What can hang from each mark
gumam: toru
faman: fuvi gevum lani mide tisug turemiz
lani: faman gumam
toru: faman
turemiz: faman gumam
mide: faman

Each row was made from one small tree. Brackets hold a mark, then the marks that hang from it, in alphabetical order. Every link used is in the known rows. Write each row's tree.
Known rows
{toru {faman fuvi}}: [-0.17  0.46 -0.24  0.57 -2.35  0.21  2.46 -0.18  0.08 -0.67  0.49 -2.03
  1.04  2.84 -0.37  1.04  0.84 -0.44  1.34  1.56 -2.05 -0.75  3.17 -0.69]
{gumam toru}: [-0.25 -0.08 -1.33 -0.01  1.76  1.73 -0.59  0.25 -0.77  1.50 -1.47  1.30
  1.35 -1.12 -0.34 -1.24  0.56  0.14 -0.43 -0.67 -0.17 -0.22 -0.17  0.13]
{faman gevum {lani {gumam toru}} mide}: [-0.63  2.04  3.72  1.53  3.13  3.29  4.54  2.55  2.83  2.65 -1.72  2.60
  5.09 -3.07  2.47 -1.21  0.27 -0.62 -1.70  2.13  1.99 -2.18  3.57  0.74]
{toru {faman turemiz}}: [-0.71  0.87  0.91 -1.45  0.57  1.86  1.50  0.36  2.29 -1.50 -1.26 -0.09
  1.14 -0.21 -1.07  0.94  0.96 -0.68  1.14  2.12 -0.27 -0.08  1.69 -0.49]
{mide {faman fuvi tisug}}: [ 1.98  1.61  0.11  1.23 -1.07 -0.84  2.13  2.22 -1.39 -0.30  0.26 -1.90
  0.68  2.08  2.00  1.49  2.34 -0.23  2.02  1.62 -0.65  1.42  1.74  0.53]
{lani {gumam {toru faman}}}: [-2.58  1.10  0.63  0.72  1.88  2.86  1.75  0.73 -0.13 -0.21 -2.25  0.84
  2.39 -0.20  0.78 -0.63 -0.35  0.22  1.77  1.07 -0.49 -0.14  1.52 -0.47]
{toru {faman lani mide turemiz}}: [ 0.40  2.42  3.59 -0.69  0.46  2.75  3.35  0.95  4.92 -0.62 -1.76 -0.41
  4.37 -1.60  0.58  1.83  1.92 -0.98  0.67  3.16  0.35 -1.35  5.31  0.16]
{turemiz {faman mide} {gumam toru}}: [ 1.82  1.93  0.40  1.75  3.25  2.74  1.66  1.50 -0.39 -0.75 -2.86  1.67
  4.03 -0.40  2.22 -1.22  0.02  0.15  1.82  1.61  1.01 -0.30  3.35  0.02]
{turemiz faman}: [ 1.08 -0.35 -0.70  0.21  0.76  0.45  0.58 -0.32 -1.01 -1.35  0.08  0.09
 -0.26  1.53  1.20  0.17  0.39  0.78  1.54  0.82  0.63  0.68  1.15  0.29]
{lani {gumam {toru {faman mide tisug}}}}: [-1.34  2.91  2.01  2.82  2.27  2.59  2.43  2.70  1.32 -1.09 -3.02  0.69
  4.28 -1.32  2.49  1.36  0.11  0.85  2.51  1.38 -0.41  0.67  3.17  0.02]
{faman lani}: [-0.21  0.47  1.50 -0.76 -0.30  0.46  1.31  0.30  1.04  0.85  0.53 -0.19
  1.35 -0.35  0.90  0.47  1.12 -0.35 -0.78  0.88  0.65 -0.72  2.30  0.07]
{mide {faman fuvi turemiz}}: [ 2.30  1.25  0.78 -1.01 -0.59  0.91  2.42  1.17  0.57  0.28 -0.56 -0.61
  1.31  0.22  0.15 -0.27  2.22 -1.80  1.07  2.52 -0.86  0.10  2.47  0.41]
{lani {faman mide tisug}}: [ 2.20  2.54  1.18  3.17  2.59  0.45  1.25  3.15  0.90 -1.63 -1.53 -0.26
  1.31  0.35  1.38  1.16  1.53  0.50  1.15  1.01  0.50  0.90  1.09  1.61]
{mide {faman gevum tisug {turemiz gumam}}}: [ 1.50  3.13  2.19 -0.51  3.44  1.18  3.95  4.59  1.46 -1.16 -1.48  0.83
  2.00  0.02  1.84  0.61  1.82 -1.55  1.46  5.00  2.85  0.76  0.36  0.29]
{toru {faman fuvi gevum lani mide}}: [ 0.90  1.36  2.81  1.71 -1.42  1.53  6.27  1.55  3.44  1.15  0.27 -1.74
  4.32  1.61  0.81  1.57  1.78 -0.99 -0.55  3.71 -0.29 -2.93  5.86  0.28]
{gumam {toru {faman tisug}}}: [-1.09  1.03 -1.13  0.99  1.58  1.74  0.85  1.38 -0.55 -0.61 -1.85 -0.10
  1.75  0.62  0.31  1.31  1.68  1.02  1.82  0.50 -0.63  1.09  0.99 -0.25]
{mide {faman gevum lani tisug turemiz}}: [ 1.61  2.08  2.81 -1.19  2.49  1.84  4.46  3.63  2.66  0.55 -0.64  0.23
  2.06 -0.63  1.96  1.50  3.70 -0.99 -0.08  4.35  2.97  0.64  1.82  1.12]
{turemiz {gumam toru}}: [-0.34  1.21 -0.37 -0.02  2.26  1.74  0.37  1.45 -1.08  0.58 -1.73  1.76
  2.26 -0.93  0.32 -1.74 -0.21 -0.59  0.36  0.94  0.42 -0.46  0.63 -0.54]
{gumam {toru {faman gevum lani}}}: [-1.21  0.28  0.49 -0.26  2.27  3.53  3.96  1.18  1.65  1.97 -1.53  0.28
  2.91  0.70  0.03 -0.10  2.22 -0.27 -0.95  2.62  1.34 -1.86  2.41  0.01]
{mide {faman fuvi {turemiz {gumam toru}}}}: [ 1.84  2.62  0.28 -1.06  1.83  2.49  2.64  2.69 -0.52  0.90 -2.33  1.09
  3.73 -0.46  0.45 -1.99  1.79 -2.49  1.39  3.39 -0.46 -0.38  2.98 -0.14]
{faman gevum lani mide}: [ 1.26  0.97  3.19  1.03  1.00  1.62  3.98  1.55  3.60  1.79 -0.43  0.24
  3.30 -1.26  1.32  0.46  1.10 -0.57 -1.86  2.17  1.83 -2.29  3.06  0.89]
{toru faman}: [-0.95  0.31  0.06  0.19 -0.25  0.72  1.36 -0.25  0.66 -1.33 -0.76 -1.41
  0.45  1.64 -0.40  0.96  0.40  0.40  1.39  1.17 -0.49 -0.04  0.84 -0.41]

Which tree is each row?
[ 1.69  2.69  1.88 -1.60  2.00  1.49  2.27  2.05  0.87 -1.02 -2.17  0.38
  1.75 -0.53  0.91 -0.72  0.76 -1.94  1.96  3.77  1.37  0.55  1.00  0.17] => {mide {faman {turemiz gumam}}}
[ 1.38  0.81  1.83 -0.22  1.37  1.89  4.50  1.57  1.40  1.61 -0.72 -0.90
  1.36  1.01  1.69 -0.17  2.48 -0.70 -0.68  3.19  2.83 -0.87  1.03  1.20] => {mide {faman gevum lani}}
[ 0.56  1.14 -0.19  2.05 -0.35  2.42  2.44  0.58  0.97  0.87 -2.20 -0.71
  4.10  0.61 -0.06  0.13  1.28 -0.42  1.06  0.99 -2.25 -1.34  4.55  0.06] => {gumam {toru {faman fuvi mide}}}
[-0.86  0.88 -0.39 -1.52  2.37  3.77  0.86  0.34  1.57 -0.10 -2.67  1.12
  2.43 -1.21 -1.38 -0.48  1.45 -0.61  0.92  1.46 -0.56 -0.15  1.65 -0.30] => {gumam {toru {faman turemiz}}}
[ 2.29  1.77  2.30 -1.99 -0.99  1.46  3.71  1.47  1.61  1.15 -0.13 -0.73
  2.62  0.02  1.30  0.30  3.19 -1.95  0.30  3.34 -0.19 -0.47  4.55  0.65] => {mide {faman fuvi lani turemiz}}
[ 0.29  0.92  0.27  2.12  2.72  3.80  3.67  1.27  2.65  0.93 -3.36  0.22
  3.62 -0.45 -0.42 -0.27  0.88 -0.03 -0.02  1.73  0.65 -1.67  1.87  0.46] => {gumam {toru {faman gevum mide}}}
[-0.91  1.56  0.73  1.38  4.38  2.79  1.13  2.25 -1.43  0.15 -2.12  2.14
  1.33 -0.22  0.69 -2.62  0.26 -0.08  0.50  0.69  0.27  0.39 -0.28  0.88] => {lani faman {gumam toru}}
[-0.74  2.07  2.09  2.45  4.03  0.55  3.46  4.34 -0.09 -1.16  0.10  0.98
  0.24  1.28  2.00  0.03  0.68  0.20  0.28  2.70  1.55  0.70 -1.13  1.06] => {lani {faman gevum tisug} gumam}
[ 0.87  1.32  0.60  1.26  2.80 -0.02  3.30  3.43 -0.85 -2.44  0.69  0.76
  1.11  2.33  2.42  1.14  0.45  0.52  1.55  3.59  2.33  0.58  1.04 -0.25] => {turemiz {faman gevum tisug} gumam}
[ 1.58  2.83  1.52  0.22  1.16  2.28  2.02  2.32  1.37  1.07 -1.83  1.94
  5.61 -2.76  0.06 -1.55  0.59 -2.42  0.18  2.35 -1.52 -1.52  4.80 -0.48] => {faman fuvi mide {turemiz {gumam toru}}}
[-1.86  1.22  2.17 -0.32  1.84  2.41  1.70  1.28  0.01  1.65 -0.70  2.33
  3.17 -2.18  2.08 -1.11  0.26 -0.13 -0.57  0.86  0.59 -0.70  2.48 -0.10] => {faman {lani {gumam toru}}}
[ 1.95  1.17  0.26  1.56 -0.05 -0.35  3.94  3.16 -0.62  0.61  0.46 -1.52
  0.64  2.60  1.79  1.24  2.42 -0.49  0.65  2.81  0.50  0.47  0.93  0.76] => {mide {faman fuvi gevum tisug}}
[-1.03  2.32  0.72  2.00  4.63  1.81  1.04  3.70 -1.69 -0.68 -1.74  2.12
  1.40 -0.11  1.89 -0.95  0.79  0.70  1.14  0.81  0.38  1.62 -0.20  0.94] => {lani {faman tisug} {gumam toru}}
[ 1.18  0.91  0.86 -0.30  4.26  2.21  2.59  2.55  1.85  0.04 -0.76  1.53
  0.28  0.16 -1.22 -1.31  1.70 -1.38 -1.19  2.90  1.57 -0.69 -0.67  1.17] => {lani {faman gevum turemiz}}
[ 1.85  1.99  1.57  0.29 -1.46 -0.36  3.31  2.47 -0.46  0.41  0.78 -2.03
  1.84  1.83  3.01  1.99  3.36 -0.43  1.09  2.34 -0.12  0.76  3.91  0.76] => {mide {faman fuvi lani tisug}}
[ 0.37  2.57  2.07  2.80  4.42  3.19  1.71  2.58  0.30  0.15 -3.38  2.15
  3.19 -1.53  1.44 -2.15 -0.06 -0.17  0.68  0.83  0.25 -0.34  1.22  1.41] => {lani {faman mide} {gumam toru}}
[ 2.61  2.73  1.31  2.81 -0.36 -0.83  3.05  2.89 -0.94 -2.49  0.52 -0.42
  3.47  1.88  3.30  1.74  0.52  0.23  2.89  2.81 -0.44  0.49  5.19 -0.28] => {turemiz {faman fuvi mide tisug} gumam}
[-0.30  0.45  1.34  0.00 -1.53  1.02  5.43  1.32  1.75  0.90  1.48 -1.79
  2.45  3.09  0.23  1.31  2.01 -0.96 -0.75  3.55 -0.30 -2.32  4.38 -0.52] => {toru {faman fuvi gevum lani}}
[-1.82  1.76  3.09 -1.99  2.74  3.26  1.79  1.82  1.54  1.67 -1.11  3.32
  3.89 -4.06  1.27 -1.26  0.83 -0.97 -0.79  1.83  0.46 -0.61  3.18  0.00] => {faman {lani {gumam toru}} turemiz}
[ 1.37  1.97  1.75 -0.22  0.53  0.35  2.33  2.35  0.08 -0.09 -0.61 -1.37
  1.27  0.65  3.14  1.89  2.89  0.25  1.45  2.15  1.89  1.55  2.15  0.91] => {mide {faman lani tisug}}
[-0.02  3.29  1.15  2.37  2.55  2.12  2.29  2.97  0.99 -1.58 -3.33  0.22
  4.87 -0.18  1.69  1.27  0.68  0.19  2.68  2.22  0.18  0.33  3.24 -0.55] => {turemiz {gumam {toru {faman mide tisug}}}}
[-1.11  1.18  1.89  0.60  0.80  0.89  4.38  2.49  2.16 -0.34  0.46 -1.16
  1.76  1.91  1.63  2.84  2.27  0.45  0.22  3.31  1.50 -0.47  2.57 -0.10] => {toru {faman gevum lani tisug}}
[ 0.28  1.24 -0.12  1.66  1.49  3.36  1.62  0.52  1.77  0.16 -3.63  0.02
  3.56 -0.80 -0.08  0.02  0.85  0.29  1.28  0.65 -0.44 -0.72  2.66  0.17] => {gumam {toru {faman mide}}}
[ 0.59  2.34  2.45  1.13  2.03  2.07  4.13  2.97  4.72 -1.21 -1.73  0.10
  3.13 -1.01  0.34  2.63  1.77 -0.36  0.89  3.65  0.67 -0.11  2.48  0.20] => {toru {faman gevum mide tisug turemiz}}
[-1.48  1.95  4.29 -1.94  0.94  1.48  2.43  1.50  2.40  0.06  0.54  2.06
  2.70 -2.66  1.55  0.02  0.34 -0.94 -0.52  2.59  0.78 -0.57  3.31 -0.10] => {faman {lani gumam} turemiz}
[-1.06  0.57  0.21  1.23  1.29  0.46  3.11  2.21  1.16 -1.15 -0.22 -0.95
  0.58  2.13  0.54  2.54  1.25  0.61  0.92  2.48  0.55  0.40  0.25 -0.27] => {toru {faman gevum tisug}}
[-0.31  1.26  0.65  2.16  3.65  2.35  3.87  3.25 -1.45  1.64 -0.26  1.93
  1.96  1.51  0.44 -2.73  0.84 -1.05 -1.00  2.20 -0.47 -1.03  0.92  0.85] => {lani {faman fuvi gevum} {gumam toru}}
[-0.51  2.75  4.60  1.68 -2.25  1.23  5.27  1.39  2.68 -0.37  0.25 -1.16
  4.91  0.42  2.56  1.47  0.42 -0.67  1.09  3.15 -1.37 -1.77  7.31 -0.04] => {toru {faman fuvi {lani gumam} mide}}
[-0.34  2.17  0.88 -0.44  4.52  2.08  2.08  4.21  0.97  0.45 -1.48  3.27
  3.25 -2.07  0.29 -0.38  1.17 -1.09 -0.18  3.18  1.36 -0.10  0.56 -0.30] => {faman gevum tisug {turemiz {gumam toru}}}
[-0.48  0.39 -0.47 -0.43  1.57  3.34  3.71  1.44  1.62  1.52 -1.04  0.84
  3.09  0.27 -1.77 -0.58  2.15 -1.64 -0.41  3.03 -1.14 -1.66  2.81 -0.36] => {gumam {toru {faman fuvi gevum turemiz}}}
[ 0.23  2.60  1.01  0.83  2.58  3.41  1.67  2.34  2.89 -0.82 -3.64  0.88
  4.28 -2.41  0.26  1.65  2.26 -0.05  1.95  1.64 -0.67  0.51  3.57  0.24] => {gumam {toru {faman mide tisug turemiz}}}
[ 0.61  1.32  0.67 -0.27 -1.11 -0.81  0.95  2.20  0.40 -0.37  1.39  0.25
  1.49 -0.56  0.30  1.77  1.79 -0.86  0.25  1.41 -1.70  0.70  2.65 -0.21] => {faman fuvi tisug turemiz}
[ 0.91  2.64  2.60  1.78 -2.13  0.01  4.19  2.15  2.31 -0.57  0.36 -2.39
  4.37  1.42  2.31  3.47  2.53 -0.06  1.33  2.63 -1.38 -0.61  7.01  0.00] => {toru {faman fuvi lani mide tisug}}
[ 1.24  2.09  0.98 -1.27  4.84  3.89  3.63  3.27  1.10  1.12 -3.42  2.14
  3.23 -1.25  0.19 -2.38  1.63 -2.06  0.49  4.18  2.34 -0.71  0.31  0.55] => {mide {faman gevum {turemiz {gumam toru}}}}
[ 1.78  0.58  1.18  2.23 -0.85  0.27  3.70  1.45  1.79  1.64  0.48 -0.41
  2.46  0.29  0.15  0.06  0.46 -1.11 -1.27  1.65 -0.55 -2.03  2.84  0.44] => {faman fuvi gevum mide}
[-0.48  2.18  2.56 -0.29  3.45  1.82  1.57  2.22  1.16 -1.59 -0.81  2.17
  0.77 -0.81  0.42 -1.44  0.16 -0.97  0.70  2.31  0.33  0.49  0.67  0.63] => {lani {faman turemiz} gumam}
